Each row comes from the steps of one walk. Every step used is in the known rows, and no mark comes twice. Write the walk behind each row, first mark first.
In the rows, zero is written as 100.
Known rows
zile fize: [ 98, 111,  86, 102, 100, 100, 111, 125, 107, 124,  85,  90, 121,  96,  97,
 100,  93, 102, 102,  95,  76,  94,  70,  80, 122,  95, 106,  94, 114,  89,
 113, 108]
fotuv fize: [120, 116,  88, 121,  88,  95,  87,  92,  89, 117,  90, 103, 108,  91,  94,
  94, 126,  85,  89, 104,  96,  80,  90,  70, 130, 111,  93, 107, 104, 106,
 112, 107]
fedug kinon: [ 87,  99,  96,  98, 110, 112,  94,  67, 103, 109,  75,  78, 103,  93,  80,
 100, 112,  85,  89, 106, 104,  98, 121,  93, 103,  88,  93, 103, 102,  88,
  84, 104]
dife zile fize: [111, 124,  83, 100,  79, 125, 120, 126, 122, 130,  76,  78, 114, 107,  98,
 104, 102, 114, 116,  89,  84,  81,  62,  83, 109,  79, 107,  90, 112, 109,
 105, 110]
sovig fize: [ 95, 102, 101, 119,  93,  97,  94,  76, 120, 117,  85, 103, 113, 128,  96,
 115,  84,  91,  96,  76, 112,  98, 101,  92,  93, 104, 107,  97, 118,  83,
 107, 111]
sovig fize zile: [105, 102, 100, 119,  86, 120,  85,  82, 120, 104,  68, 136, 104, 132,  89,
  98,  94,  92,  87,  70, 121,  87,  98, 103,  90,  85,  90,  83, 119,  93,
 107, 120]
nopod fize zile dife fedug: [ 59,  82, 115,  66,  73, 120, 137,  83, 110, 110, 124, 150, 122,  89, 130,
  89, 108, 115,  63, 102, 110,  99,  68, 111,  89,  56,  71, 112,  67,  80,
  79, 125]
kinon vosivo: [109, 119, 103, 104, 116, 106,  98, 114,  93, 118,  88, 108, 103, 106,  92,
 113,  89,  97,  99,  96,  94, 144,  94,  84, 114, 103,  82, 100,  90,  99,
 106,  97]
nopod fize zile fedug kinon: [ 77, 107,  95,  57,  86, 115, 106,  58, 118,  89,  97, 104,  96, 103,  77,
  86, 113,  93,  77,  87, 115,  94,  96, 126, 105,  64,  69, 107,  76,  78,
  61, 137]
dife fedug vosivo fize: [ 97,  81, 114, 117,  91,  82,  81, 107,  89, 110,  98,  82, 104,  86, 118,
 112,  87,  94, 110, 125,  84,  79, 108,  97,  89, 121, 121, 100,  89, 106,
 101,  74]
fedug kinon vosivo: [ 98, 107,  96, 101, 127, 124, 106,  89,  84, 103,  88,  88,  98,  94,  76,
 111,  99,  86,  89,  90, 103, 137, 126,  91, 107,  99,  83, 101,  81,  96,
  79,  98]
dife zile fedug kinon vosivo fize: [117, 121,  79,  86,  91, 114, 116,  90, 111,  73, 107,  65,  65,  81,  81,
  98, 104, 111, 133,  82, 110, 108, 111, 112,  92, 107,  90, 119,  78, 110,
  59,  90]
fedug vosivo fize fotuv: [114,  82,  87, 129, 112,  88,  80, 106,  81,  86,  76, 104,  92, 108,  91,
 136,  85,  89, 100, 137, 107,  87,  98,  78, 113, 101,  96,  88, 110, 126,
 117,  81]
fedug dife zile fize nopod: [100, 106, 104, 103,  77, 133, 128, 159, 124, 135, 114,  67, 112, 117, 119,
  90, 118, 125, 115, 107,  68,  72,  59,  98,  84,  78, 120,  58, 135, 114,
 109, 105]
kinon fedug dife zile: [105, 132, 119,  94,  73, 110,  93, 102, 103, 127, 122,  94, 106, 128,  99,
 125, 108, 105, 105, 111,  90, 104,  93, 117,  83, 107,  81,  89, 118, 118,
  89,  88]
vosivo fize viba: [ 96,  85,  79, 116, 106,  59,  98, 121,  99, 106,  94, 110,  95,  83, 129,
  98, 117, 111, 127, 100,  73,  93, 106,  99, 102, 100, 102, 102, 100,  97,
 127,  95]
fedug kinon vosivo fize viba: [ 96,  82,  75, 117, 133,  88, 118, 120,  72,  86, 108, 100,  85,  71, 110,
 107, 118, 101, 116,  80,  81, 121, 143, 105,  98, 106,  94, 105,  72, 101,
  99,  90]
kinon fedug vosivo: [122, 118, 126,  93,  89,  92,  53,  90,  85, 111,  97, 100, 101, 124,  86,
 155,  79,  88,  84, 123,  87, 104, 109, 105, 123, 123,  97,  86, 119,  98,
 104,  85]
dife kinon fedug vosivo fize nopod: [135,  76, 123,  87,  82,  79,  78,  81,  87,  76, 124,  88,  93, 132, 110,
 127,  95, 100, 101, 119,  89,  94, 139,  99,  86, 120, 147,  79, 144, 107,
 144,  59]
zile fedug dife kinon vosivo fize: [ 76, 102,  99,  89, 133,  75, 116, 113,  89,  87, 143,  80, 110, 107, 117,
  79,  83, 110, 116,  89, 110, 127, 116, 108,  83, 128, 113, 135,  94,  95,
  98,  92]
fedug dife kinon vosivo fize: [ 80,  86,  97, 112, 139,  83, 124, 114,  67,  97, 130,  92, 119, 119, 122,
  85,  95,  94, 104,  96,  98, 131, 136,  92,  78, 125, 110, 131,  99, 110,
 120,  86]
fedug kinon vosivo fize sovig: [ 98,  87,  89, 112, 139,  83, 122,  75,  77,  72, 106,  91,  63,  81,  66,
  85,  95,  80, 109,  96, 102, 102, 135, 126, 100, 107,  88, 111,  85, 107,
  96,  69]
zile fedug dife kinon: [ 58, 111, 115,  76, 121,  88,  90,  89, 117, 118, 114,  73, 129, 118, 108,
  80,  91, 108,  98, 102, 117,  99,  98, 105,  88,  99, 122, 119, 109,  78,
  95, 115]
dife zile fedug kinon vosivo: [109, 141,  94,  74,  96, 139, 105,  88, 121,  96,  92,  64,  79,  91,  70,
 109,  99, 115, 114,  78, 122, 117,  96, 109,  98,  87,  87, 104,  73, 100,
  53, 105]
dife zile fedug: [110, 142,  99,  75,  71, 111,  86,  91, 148, 117,  79,  76,  91, 105,  91,
  99, 100, 122, 126,  97, 112,  89,  62, 102, 103,  80,  97, 103, 101,  95,
  79, 112]
kinon vosivo fize zile dife fedug: [ 96,  78,  99,  95,  94, 119, 132, 118,  89,  75, 128, 156,  90,  60, 129,
  83, 105, 122,  99,  95, 110, 115,  88, 105,  85,  95,  76, 112,  76, 107,
  79,  81]
fedug vosivo fize nopod: [127,  72, 108, 114,  87,  84,  74, 115, 100,  91,  96,  86,  79, 112, 115,
 116, 103,  98, 113, 137,  75,  77, 108,  91, 105, 109, 122,  79, 138, 106,
 124,  82]
fotuv fize vosivo: [119, 125,  95, 125,  94, 115,  99, 115,  91, 125,  90, 129, 125, 122,  93,
  89, 107,  71,  97,  97, 104,  68,  77,  75, 133, 109, 107,  97,  91, 114,
 125, 100]
fedug kinon vosivo fize: [105,  89,  79, 112, 120,  98, 117,  91,  72,  79, 102,  86,  83,  83,  88,
 102, 106,  85, 107,  93,  93, 127, 139,  94, 101, 117,  83, 117,  85, 106,
  86,  81]
viba fize: [102, 103,  99, 106,  76,  93,  98, 109, 116, 108,  78,  89, 111,  94, 100,
  91, 101,  95,  98, 111,  92,  99,  67,  95, 104, 103,  99, 101, 104, 113,
  96, 138]
dife fedug vosivo: [ 90, 100, 133, 104,  96, 107,  71, 105,  99, 133,  82,  83, 117,  95, 107,
 121,  81,  97,  91, 125,  93,  86,  95,  94,  96, 103, 121,  86,  85,  96,
  96,  89]
nopod fize: [ 81, 102, 101,  86,  90,  82, 113,  79, 104, 126, 100, 103, 121, 123, 106,
 111,  98,  86,  82, 102,  83, 119,  89,  91, 111,  82,  79, 114,  87,  86,
 110, 122]
kinon vosivo fize viba: [108,  94,  80, 119, 122,  72, 110, 145,  81, 102, 109, 118,  89,  84, 126,
 107, 106, 111, 124,  85,  72, 131, 113,  98, 105, 110,  93, 104,  80, 104,
 123,  89]
vosivo fize: [106,  92,  84, 113,  95,  69,  99,  93,  99,  97,  90, 100,  94,  95, 108,
  93, 108,  92, 118, 109,  86,  97, 102,  86, 106, 109,  92, 115, 113, 103,
 115,  87]

Which walk is each row?
[ 89,  88, 104,  93, 119, 142, 125,  76, 103,  79, 107, 153, 120, 135, 110,
 101,  80, 114,  65,  51, 152, 122, 115,  98,  84,  86, 106, 116, 107,  80,
  99, 126]
sovig fize zile dife kinon vosivo
[119,  75,  91, 107, 103, 108, 122, 102,  87,  72, 116,  83,  70,  85,  96,
  95, 119,  97, 112, 101,  86, 123, 134,  94,  88, 103, 100,  85, 103, 108,
 103,  71]
fedug kinon vosivo fize nopod
[102,  70, 107, 103,  96, 115, 134, 105,  89,  82, 131,  78,  81,  60, 106,
  83, 118, 105, 115,  98,  90, 119, 127,  97,  57, 102, 118,  75,  75, 109,
  95,  51]
dife fedug kinon vosivo fize nopod
[116,  99,  84, 115, 111,  81, 110, 115,  84,  92, 104, 108,  89,  95, 105,
 104,  96,  92, 116,  97,  85, 135, 107,  87, 108, 119,  81, 116,  93, 109,
 113,  81]
kinon vosivo fize
[136, 127, 102, 103,  83, 115,  42, 106,  97,  94,  78, 114,  87,  96,  82,
 101, 113,  97,  83, 110, 111,  47,  80, 100, 146, 109,  91,  93, 107, 102,
  83, 128]
fotuv fize zile fedug vosivo
[110, 103,  97, 108,  69, 119,  89, 116, 118,  95,  60, 121, 101,  98,  93,
  75, 113,  96,  90, 106, 103,  89,  65, 105, 101,  84,  84,  87, 106, 124,
  94, 146]
viba fize zile
[ 62,  94, 114, 100, 129,  98, 101,  88,  95, 128, 102,  83, 139, 130, 113,
  86,  99,  95,  86, 109, 107, 104, 117,  90,  81,  97, 119, 114, 114,  92,
 115, 111]
fedug dife kinon
[144,  86, 119,  97,  69,  77,  68, 105,  89,  80, 124,  98,  71, 118, 106,
 140,  99,  99, 108, 132,  70,  94, 116, 107, 103, 127, 113,  68, 142, 109,
 125,  59]
kinon fedug vosivo fize nopod
[ 92,  99,  76,  92, 126,  80, 109, 119,  95,  77, 121,  89,  75,  59, 105,
 100, 107, 117, 127,  72,  91, 119, 124, 120, 104, 110,  99, 110,  66,  86,
  77,  94]
zile fedug kinon vosivo fize viba
[ 93, 118,  93, 106, 106, 120, 124, 151, 108, 131,  87, 115, 138, 126,  98,
  96,  73,  89, 110,  88,  84,  83,  54,  87, 124,  93, 121,  82, 101,  97,
 127,  98]
zile fize vosivo
[120,  89, 111,  94,  99,  70,  74,  68,  72,  81, 113,  92, 108, 130, 101,
 134,  83,  87,  95, 112,  95,  97, 146,  98,  98, 135, 129, 113, 124, 104,
 128,  70]
dife kinon fedug vosivo fize
[129,  98, 107, 106,  83,  67,  65,  92,  76,  87, 110, 102,  86, 113,  98,
 146,  85,  87, 102, 124,  78,  97, 123, 108, 115, 142,  95, 101, 123, 109,
 110,  70]
kinon fedug vosivo fize
[135, 103,  99, 115,  73, 104,  90, 105, 104, 112, 102, 102,  93,  91, 102,
  87, 138,  97,  95, 114,  88,  77,  85,  67, 117,  99, 110,  75, 123, 106,
 129,  97]
fotuv fize nopod
[ 82, 117,  98,  72, 103, 103,  84,  64, 124,  97,  86,  70,  92,  78,  75,
  96, 101,  99, 100,  99, 115,  92, 102, 108, 110,  90,  97, 105,  95,  75,
  64, 110]
zile fedug kinon
[124, 115,  82,  92,  97,  98,  92, 119, 106,  67,  99, 130,  70,  86,  91,
  81,  98, 109, 121,  84, 105, 119,  85, 112, 109, 104,  71, 106,  93, 106,
  88,  94]
kinon vosivo fize zile fedug
[ 97, 101,  90, 128, 104, 109, 100,  77, 114, 106,  75, 119, 112, 123,  80,
 128,  76,  92,  87,  83, 137, 103,  85,  81,  87,  82, 102,  75, 107, 104,
 116, 100]
sovig fize fotuv
[118,  97,  74, 123, 121,  95, 118, 117,  78,  82,  96, 125,  87,  94,  88,
 116,  89,  97, 111, 105, 110, 142,  92,  74, 103,  98,  76,  94,  84, 130,
 121,  71]
kinon vosivo fize fotuv
[ 74,  87, 104,  60, 114, 126, 148,  82,  87,  90, 123, 154, 127, 129, 118,
  99,  95, 110,  53,  76, 125, 141, 102,  98, 102,  64,  77, 132,  78,  83,
 103, 136]
nopod fize zile dife kinon vosivo
[ 86, 120,  91, 110,  92, 125, 124, 147, 110, 140, 103,  70, 126, 116, 111,
  97, 104, 113, 111, 100,  76,  75,  65,  99,  97,  92, 103,  92, 116, 113,
  92, 117]
fedug dife zile fize
[107,  91,  88, 103, 126,  84, 120,  91,  81,  88, 105,  99, 109, 112, 108,
  92,  90,  95, 110,  85, 103, 135, 131,  76,  89, 114, 114, 129,  95, 105,
 132,  81]
dife kinon vosivo fize
[ 83,  74,  98,  87, 145,  76, 142,  72,  86,  66, 134, 123,  88,  95, 108,
  82,  79, 111,  96,  95, 125, 107, 115, 113, 100,  98, 109, 140, 102,  88,
 120,  82]
zile dife kinon vosivo fize sovig
[ 94, 114,  95,  76,  96, 130,  77,  70, 123,  85,  70, 102,  83,  85,  67,
  78, 113, 101,  93,  92, 123,  80,  98, 118, 106,  74,  81,  93,  99,  85,
  62, 118]
fize zile fedug kinon
[100,  89,  92, 115, 112,  55, 101,  76, 103,  91,  94, 103,  73,  92,  85,
  77,  95,  88, 119, 116,  94,  73,  96, 120, 105,  98,  95, 108, 114, 102,
 125,  76]
vosivo fize sovig
[114, 115,  98, 121, 108,  78,  91,  78,  93, 111,  91, 110,  87,  88,  71,
  76, 113,  83,  89, 108, 104,  55,  85, 103, 130, 102,  95,  98, 104, 104,
 123,  95]
fotuv fize sovig
[ 88, 101,  90,  99,  94,  87,  86, 118, 111,  85, 111, 115,  86,  95, 110,
  66, 113, 107, 117, 110,  99,  76,  83, 128,  96, 106,  76, 108, 116, 104,
  79, 107]
vosivo fize zile fedug dife
[ 93, 103, 110, 106,  94,  80, 102,  95, 123, 101,  79,  94,  89,  90,  77,
  74,  89,  92,  99, 114, 101,  76,  61, 126, 105,  93, 104,  94, 105, 114,
 109, 127]
viba fize sovig
[ 99, 110, 107,  91, 131, 109, 108,  92,  89, 112,  89, 101, 123, 121,  97,
 100,  86,  96,  92,  84, 113, 145, 119,  77,  96,  96, 114, 112,  91,  95,
 126,  97]
dife kinon vosivo
[ 72, 104, 113,  82,  91, 111,  94, 113, 125,  89,  99,  95, 121, 110, 105,
  53, 102, 112,  91,  97, 127,  79,  72, 125,  74,  94, 117, 108, 106, 109,
  78, 160]
viba fize zile fedug dife kinon
[107, 116,  96,  84,  90, 139, 100, 112, 113,  63,  85, 100,  79,  74,  68,
  77, 104, 105,  92,  81, 123, 111,  82, 128, 101,  96,  80,  94,  74, 113,
  45, 146]
viba fize zile fedug kinon vosivo
[115,  90, 112, 102,  62, 103, 100, 122, 131, 102,  89,  84,  95,  95, 107,
  84, 116, 108, 102, 119,  86,  95,  62,  94,  90,  88, 118,  69, 122, 117,
 115, 127]
viba fize nopod
[ 70,  92, 112,  97,  99, 120, 107,  69, 104, 119,  92,  74, 115,  67,  88,
  88, 109,  93,  93, 102, 107,  95, 116,  98,  74,  87, 111,  94,  72,  90,
  75,  85]
dife fedug kinon
[ 63, 115, 108,  71,  91,  99, 103, 105, 114, 114, 121, 120, 112, 124, 107,
  83, 106, 100,  82, 101,  97,  98,  71, 135, 102,  77,  61, 108,  88,  85,
  75, 143]
nopod fize zile fedug dife
[115, 113, 113,  90,  70, 116,  54, 125, 126,  83,  64,  99,  88, 100,  89,
  98,  87, 105,  92, 117, 111,  68,  58, 124, 120, 101, 100,  88, 106, 112,
  68, 157]
viba fize zile fedug vosivo
[ 96,  52, 124,  93,  76,  98, 103, 115, 105,  89, 137,  99,  89,  73, 148,
 113, 102, 127, 102, 139,  92,  69,  91, 100,  85, 102, 129,  88, 115,  91,
  95,  74]
zile dife fedug vosivo fize nopod
[113, 108,  84, 125, 102,  84,  88, 120,  87, 127,  95, 115, 110,  77, 115,
  98, 136, 103,  96,  91,  82,  76,  95,  80, 129, 104, 104,  95,  90,  98,
 124, 115]
fotuv fize viba
[121,  92, 104, 109,  95,  56,  65, 122,  72,  96, 116, 112,  87, 102, 120,
 149,  94, 104, 110, 112,  65,  93, 127, 119, 116, 131, 107,  89, 110, 101,
 122,  78]
kinon fedug vosivo fize viba
[109, 114, 113, 101,  86, 116,  48,  89, 129,  93,  74, 114,  92, 134,  85,
 122,  69, 100,  89,  81, 127,  67,  92, 124, 109, 102, 108,  82, 117,  81,
  79, 131]
sovig fize zile fedug vosivo
[ 73, 105, 116, 102, 144, 108, 113, 112,  76, 122, 115,  92, 136, 130, 110,
  97,  89,  96,  86,  93, 107, 141, 122,  90,  86, 108, 109, 115,  94, 100,
 114, 104]
fedug dife kinon vosivo
[108,  91, 114, 113,  78, 105,  97,  87, 135, 111,  98,  99,  98, 130, 103,
 107,  96, 103,  99,  83, 103,  95,  96,  92,  80,  89, 125,  64, 134,  84,
 124, 101]
sovig fize nopod
[ 89,  84,  96, 108, 109, 105, 129,  92,  75,  88, 120,  82,  94,  59,  98,
  90, 103,  92, 111,  90,  95, 123, 133,  98,  71, 116, 102, 107,  56, 107,
  79,  62]
dife fedug kinon vosivo fize
[107, 115, 116,  75,  97,  90,  90,  57,  97, 105, 104, 102, 122, 124,  89,
 113,  93,  95,  87,  93, 110, 124, 121,  90,  91, 105, 117, 104, 116,  91,
 128,  81]
dife kinon fedug
[ 65,  88, 113,  82, 117, 137, 135,  88,  90, 100, 128, 101, 110,  53, 108,
 105,  97, 113,  77,  95, 119, 126, 110, 100,  88,  92,  93, 113,  60,  80,
  50,  91]
zile dife fedug kinon vosivo
[ 55,  79, 112,  79,  99, 126, 124,  66, 106, 104, 115,  94, 114,  53, 109,
  96, 108, 112,  79, 108, 122,  87, 103,  99,  86,  82, 102, 112,  80,  74,
  53,  96]
zile dife fedug kinon
[105,  78,  93, 124, 113,  64,  72, 132,  84, 107,  88,  99,  94,  99, 130,
 127, 101, 104, 115, 117,  68,  77, 121, 103, 117, 112, 114,  98, 105, 100,
 120, 100]
fedug vosivo fize viba
